Known rows, with every step that occurs:
razave > nizisak > ladad > zuza > makil > vuber: [-10.5 -42.6   7.7  -1.7 -32.6  -6.4   8.4  26.9 -23.4 -49.3 -27.7   4.5
 -14.1  -4.5 -24.7   3.1 -27.8 -13.9  -7.7  10.8  19.0   0.6 -18.4 -13.2
   2.1]
lumo > nizisak > dimif > zuza > makil > vuber > nonamaz: [  8.0 -34.5  10.5  -6.8 -33.8 -27.4  -1.9   2.4 -23.5 -65.1 -31.8  -5.0
  -5.0   2.9 -25.9  -1.9 -26.0 -24.8 -14.7   0.3  31.4   0.7 -32.2 -11.7
  15.6]
velo > vuber > nonamaz: [ -3.0 -29.0  14.1 -17.7 -25.7 -46.6 -17.7 -15.8 -12.4 -81.6 -24.3  15.7
  16.6   4.5 -24.6   0.5  -4.5 -36.7 -40.3   3.0  24.2  13.2 -40.5  -7.3
  16.5]
zuza > makil > vuber: [ -5.6 -38.2  10.2   4.2 -49.3 -22.8  12.0  16.8 -26.0 -72.0 -30.6  -1.9
   6.5  -4.5 -32.6  -6.1 -28.2 -22.6 -24.1  -6.8  26.5  -7.3 -31.6 -26.0
   3.8]
makil > zuza > dimif > nizisak: [ 28.6 -49.1   0.4  15.8 -15.8 -24.6  12.2  -7.6 -32.1 -25.6 -15.0  -8.4
 -53.5  32.0 -34.3 -14.7 -17.6 -24.3  -0.4  -9.0  29.3   9.3  -7.8 -21.7
  14.2]
ladad > zuza > makil > vuber > nonamaz: [ -0.2 -35.4  24.7  -7.6 -34.7 -27.9  -7.9   8.0 -27.1 -84.1 -26.5   0.7
  11.9 -11.3 -31.0  -1.8 -26.4 -24.9 -35.1  -1.0  15.9   6.4 -22.6 -19.4
   8.6]
razave > nizisak > ladad > zuza > makil > vuber > nonamaz: [ -1.1 -37.0  16.8 -10.0 -26.3 -19.8  -9.6  12.7 -20.0 -66.9 -26.3  12.5
   1.4  -8.8 -21.2   2.6 -20.3 -23.2 -21.7  11.6  15.8  14.9 -19.8  -6.9
   5.9]
fisop > dimif > zuza > makil > vuber > nonamaz: [  6.6 -39.9  19.3  -2.8 -40.1 -16.4   6.4  -0.9 -22.7 -77.5 -23.5  -4.6
   3.5  -3.7 -31.9  -3.2 -22.2 -25.0 -22.7 -16.4  26.5  16.9 -29.4 -32.5
  12.0]
makil > zuza > dimif > nizisak > razave: [ 11.7 -42.9  -5.8  13.2 -26.7 -31.4  10.0  -0.1 -33.2 -12.1 -24.7   5.0
 -40.5  28.8 -31.4 -20.5 -21.7 -19.1 -11.7   4.7  32.5   3.6 -15.8  -3.7
   0.8]
fisop > dimif > zuza > makil > vuber: [ -2.4 -46.2   9.0   6.1 -48.4  -3.2  26.1  12.1 -25.6 -59.1 -26.0 -13.6
 -12.5   2.1 -35.5  -3.2 -28.0 -17.0  -5.9 -18.4  31.0   4.7 -29.9 -40.5
   8.8]
ladad > zuza: [ -3.5 -41.9   6.6  -7.9 -15.5 -18.4   0.1  -1.4 -25.3 -38.0 -18.1   3.4
 -13.9  26.2 -35.2   2.6 -16.6  -8.9 -14.3   3.0  26.9   1.1 -34.4  -5.9
  17.8]
zuza > dimif > nizisak: [ 24.6 -52.1  -4.3  10.0 -18.6 -25.5  14.9  -6.3 -30.8 -18.5 -19.3  -5.6
 -41.6  34.9 -34.5  -4.8 -17.7 -26.8   3.0  -1.4  35.9  10.1 -12.5  -9.0
  14.3]
ladad > zuza > makil > vuber: [ -9.0 -41.3  16.0   0.3 -41.3 -14.5  10.4  22.5 -30.9 -66.7 -28.1  -6.7
  -3.0  -5.8 -34.7  -1.4 -33.9 -15.4 -20.7  -1.6  18.9  -7.4 -22.1 -25.7
   3.5]
razave > nizisak > dimif > fisop: [ 17.2 -30.4 -11.5  -3.5 -14.6 -22.5   8.8  -4.0  -8.8 -18.7  -7.0  -2.1
 -36.2  48.4 -16.7  13.2  -8.7 -13.5   9.6  -5.6  60.6   1.4 -34.3  -3.2
   0.6]
fisop > dimif: [ 14.9 -40.4  -7.1   2.5 -19.0  -9.0  15.9 -14.3 -13.5 -44.3  -8.1  10.4
  -9.3  34.7 -35.8  -4.9  -7.5 -10.1 -11.7 -24.1  39.6   8.3 -49.2 -17.7
  16.5]
dimif > fisop > zunu: [ 18.3 -36.7 -17.9   2.6 -26.5 -22.3  13.1  -6.3 -28.5 -49.7 -13.3   2.7
  -8.7  42.4 -43.3   6.3  -1.5 -21.5  -0.8 -33.6  76.2  16.6 -46.3 -26.5
   2.2]
razave > nizisak: [ 11.3 -38.1   3.6   0.2 -15.5 -28.5   8.9 -16.0  -6.5 -30.5 -23.2  24.9
  -3.2  32.4 -16.4   2.6   2.4 -18.9  -2.9   7.3  35.0  14.5 -48.4  -4.4
  15.6]
ladad > nizisak > dimif > zuza > makil > vuber: [ -8.0 -42.3  14.2  -1.6 -39.1  -7.5  14.7  17.5 -25.4 -44.9 -27.1 -12.5
 -31.1   7.8 -28.0   1.3 -31.6 -14.1  -8.7   0.5  32.0  -4.2 -21.1 -22.5
   6.0]
nonamaz > vuber: [-11.8 -41.0   0.6  -9.8 -34.0 -39.6  -7.4 -25.2 -34.4 -55.6 -34.5  24.0
  13.0   8.0 -28.9   2.8  -2.4 -19.6 -26.0   2.4  44.7  -5.1 -57.8  -8.1
  28.5]
makil > vuber: [  2.5 -37.8   9.4  10.9 -43.8 -23.5   3.4   3.7 -19.0 -67.0 -26.3   6.3
   6.7   6.6 -28.1  -9.6 -15.2 -22.3 -26.3  -1.8  26.0  -7.0 -41.5 -14.9
  12.8]
lumo > nizisak > ladad > zuza > makil: [-11.4 -40.3 -12.9 -15.9 -18.8 -16.9   3.0  19.1 -32.8 -29.0 -28.8   5.0
 -22.8  15.3 -38.7   4.4 -29.3  -8.9  -0.4   6.0  35.1  -1.4 -29.0   5.7
   4.2]
ladad > nizisak: [  3.8 -39.7  10.9  -6.6 -13.1 -24.3  -7.4 -10.8 -18.9 -29.4 -20.3  21.8
 -22.3  33.8 -30.0   0.3  -8.2 -13.1 -25.9   8.2  34.3   5.4 -39.0   8.2
   6.5]
fisop > dimif > nizisak: [ 21.3 -57.3 -13.0   8.3 -17.0  -2.1  21.3 -17.7 -21.5 -22.0 -10.6  -1.1
 -30.3  38.7 -34.1   0.6  -7.7 -23.4   5.8 -17.9  40.9  20.2 -29.5 -16.9
  19.2]
lumo > nizisak: [ 16.9 -36.0 -15.0  -0.4 -20.4 -39.5  -0.5 -15.7 -22.4 -35.2 -35.1  19.4
  -0.3  34.8 -32.8  -8.2  -8.7 -17.5  -8.0   4.6  44.4  -7.9 -60.8  14.4
  18.7]

Rows:
[ 21.1 -55.3   1.2   5.0 -10.5 -16.3  13.8  -0.1 -36.0 -13.5 -17.1 -10.2
 -50.6  34.3 -35.7   0.3 -24.7 -19.9   5.7   4.6  27.7  10.2  -1.9  -9.8
  15.6] : ladad > zuza > dimif > nizisak
[  1.5 -31.8   1.6 -10.3  -3.2 -16.6  -3.6  -4.4 -12.0 -20.3 -10.3  10.3
 -41.8  45.2 -22.4   4.7 -13.0  -6.0 -14.8  11.0  40.2  -9.2 -34.3  14.3
  14.4] : ladad > nizisak > dimif
[  9.8 -49.8 -23.7   4.1 -16.4 -15.7   1.7   7.9 -25.0  -7.1 -17.2   6.0
 -50.0  33.4 -30.6  -4.3 -13.0 -22.3   7.5   9.1  41.1   9.6 -18.2  14.4
  11.8] : zuza > dimif > nizisak > ladad
[ -6.9 -53.4 -14.4  -6.3 -10.6  -2.6  -3.6   5.7 -26.7  -9.9 -15.9   3.3
 -41.4  27.7 -31.7   6.3 -14.7 -14.5   5.3  13.3  31.1  11.5 -20.7  11.4
  16.9] : dimif > nizisak > ladad > zuza
[ 24.9 -37.2 -15.8  -2.6 -14.1 -26.7   0.5  13.5 -32.4 -15.3 -16.2  -4.7
 -52.0  40.7 -36.2   3.0 -25.7  -7.0   7.2   0.6  51.4  -4.2 -15.5   7.7
  -5.6] : lumo > nizisak > ladad > zuza > dimif > fisop
[ -1.8 -44.7  10.3  -6.7 -30.6 -15.7  -8.8  13.0 -30.0 -63.4 -25.2   0.0
  -8.6  -9.0 -28.7   1.0 -25.9 -29.5 -20.3   5.0  19.2  14.5 -11.9  -9.6
   9.0] : dimif > nizisak > ladad > zuza > makil > vuber > nonamaz
[  3.2 -40.3  -3.0  -4.6 -14.7 -11.3  18.7 -12.5  -7.1  -5.8 -18.2  -6.6
 -42.4  45.6 -16.5   9.3  -5.7 -11.9  20.0   3.0  47.7  11.1 -41.7 -11.2
  26.4] : razave > nizisak > dimif > zuza
[ 26.1 -33.4  -2.8   4.6 -27.8 -37.4   8.8   3.0 -27.5 -36.6 -11.9  -8.0
 -33.0  39.2 -36.5  -1.3 -21.0 -16.6  -6.5 -16.1  54.4   0.2 -22.6 -14.4
  -7.2] : zuza > dimif > fisop
[ 22.7 -31.4  11.2  11.2 -18.1 -36.9   4.1  -3.2 -25.9 -49.1 -13.5   0.8
 -39.0  27.9 -36.0 -22.8 -19.3 -11.1 -20.5 -14.3  24.4  -5.0 -21.6 -23.9
   9.9] : makil > zuza > dimif
[ -7.7 -41.8  -1.8  -1.4 -35.1 -12.3   3.8  27.0 -32.1 -51.0 -34.5   2.0
 -12.5  -2.8 -33.1  -2.2 -32.8 -13.3  -9.8   9.7  23.4 -10.8 -24.9  -3.8
   4.0] : lumo > nizisak > ladad > zuza > makil > vuber
[ 11.3 -48.0 -19.9   8.6 -15.7 -14.3  -0.4   3.9 -25.3 -11.6 -14.1   3.7
 -59.1  30.1 -30.6 -12.1 -12.1 -20.7   5.0   1.9  36.1   9.7 -15.3   4.2
  11.4] : makil > zuza > dimif > nizisak > ladad
[  8.0 -30.1  -4.5  -4.8  -4.6 -20.6   8.7  -7.2  -2.2 -20.4 -12.5  12.0
 -26.9  44.4 -11.8   7.0  -5.3 -10.9   3.8  10.4  41.1  -1.7 -42.2   4.6
  19.9] : razave > nizisak > dimif
[ 30.3 -30.5   2.0   9.8 -25.7 -35.1   5.6   0.0 -29.5 -42.2  -8.0 -11.2
 -45.8  35.3 -36.4 -10.8 -20.2 -13.8  -8.9 -24.9  47.4  -0.8 -17.5 -26.1
  -6.8] : makil > zuza > dimif > fisop
[ -1.8 -37.9 -17.9  -4.0 -13.5 -17.8  -2.4  -1.8  -5.0 -15.8 -21.1  30.1
 -18.8  31.0 -16.5   2.4   4.2 -15.9   3.0  15.9  40.4  13.6 -47.0  18.4
  11.1] : razave > nizisak > ladad
[ 12.6 -40.1   0.3  -3.2  -1.1 -18.2   3.7  14.0 -22.6 -14.5 -15.7  10.5
 -48.7  32.5 -27.6   0.6 -20.6  -3.1   2.0  17.5  24.2   3.2 -11.1   7.6
   9.4] : razave > nizisak > ladad > zuza > dimif
[ 22.6 -32.6 -20.6   0.3 -11.0 -14.5  17.1  -4.4 -18.5 -32.7  -7.3   3.9
 -26.6  52.6 -30.0  14.2  -0.4 -15.9  12.4 -22.8  77.7  14.4 -40.6 -20.1
   4.7] : razave > nizisak > dimif > fisop > zunu
[  5.8 -54.1 -31.4   3.0 -15.9   2.9   6.5  -2.9 -17.4  -9.3  -9.9  10.0
 -40.1  35.4 -30.1   0.2  -4.3 -19.6  10.5  -4.8  45.7  18.5 -32.6   8.3
  15.0] : fisop > dimif > nizisak > ladad
[ 17.3 -37.5  -9.1  -2.3 -17.9 -22.4   2.0  15.9 -30.7 -21.8  -8.9  -9.3
 -51.6  37.2 -36.1   4.4 -25.2  -8.3   1.9  -5.5  48.5   0.7 -10.7  -2.5
  -8.0] : nizisak > ladad > zuza > dimif > fisop
[  7.0 -39.5  -2.4  -4.2  -7.9 -20.8   0.2  16.2 -28.7 -23.8 -14.6   3.0
 -46.4  29.8 -35.9  -3.6 -25.5  -3.9  -6.1  10.8  26.0  -3.4 -13.5   5.7
   9.6] : nizisak > ladad > zuza > dimif
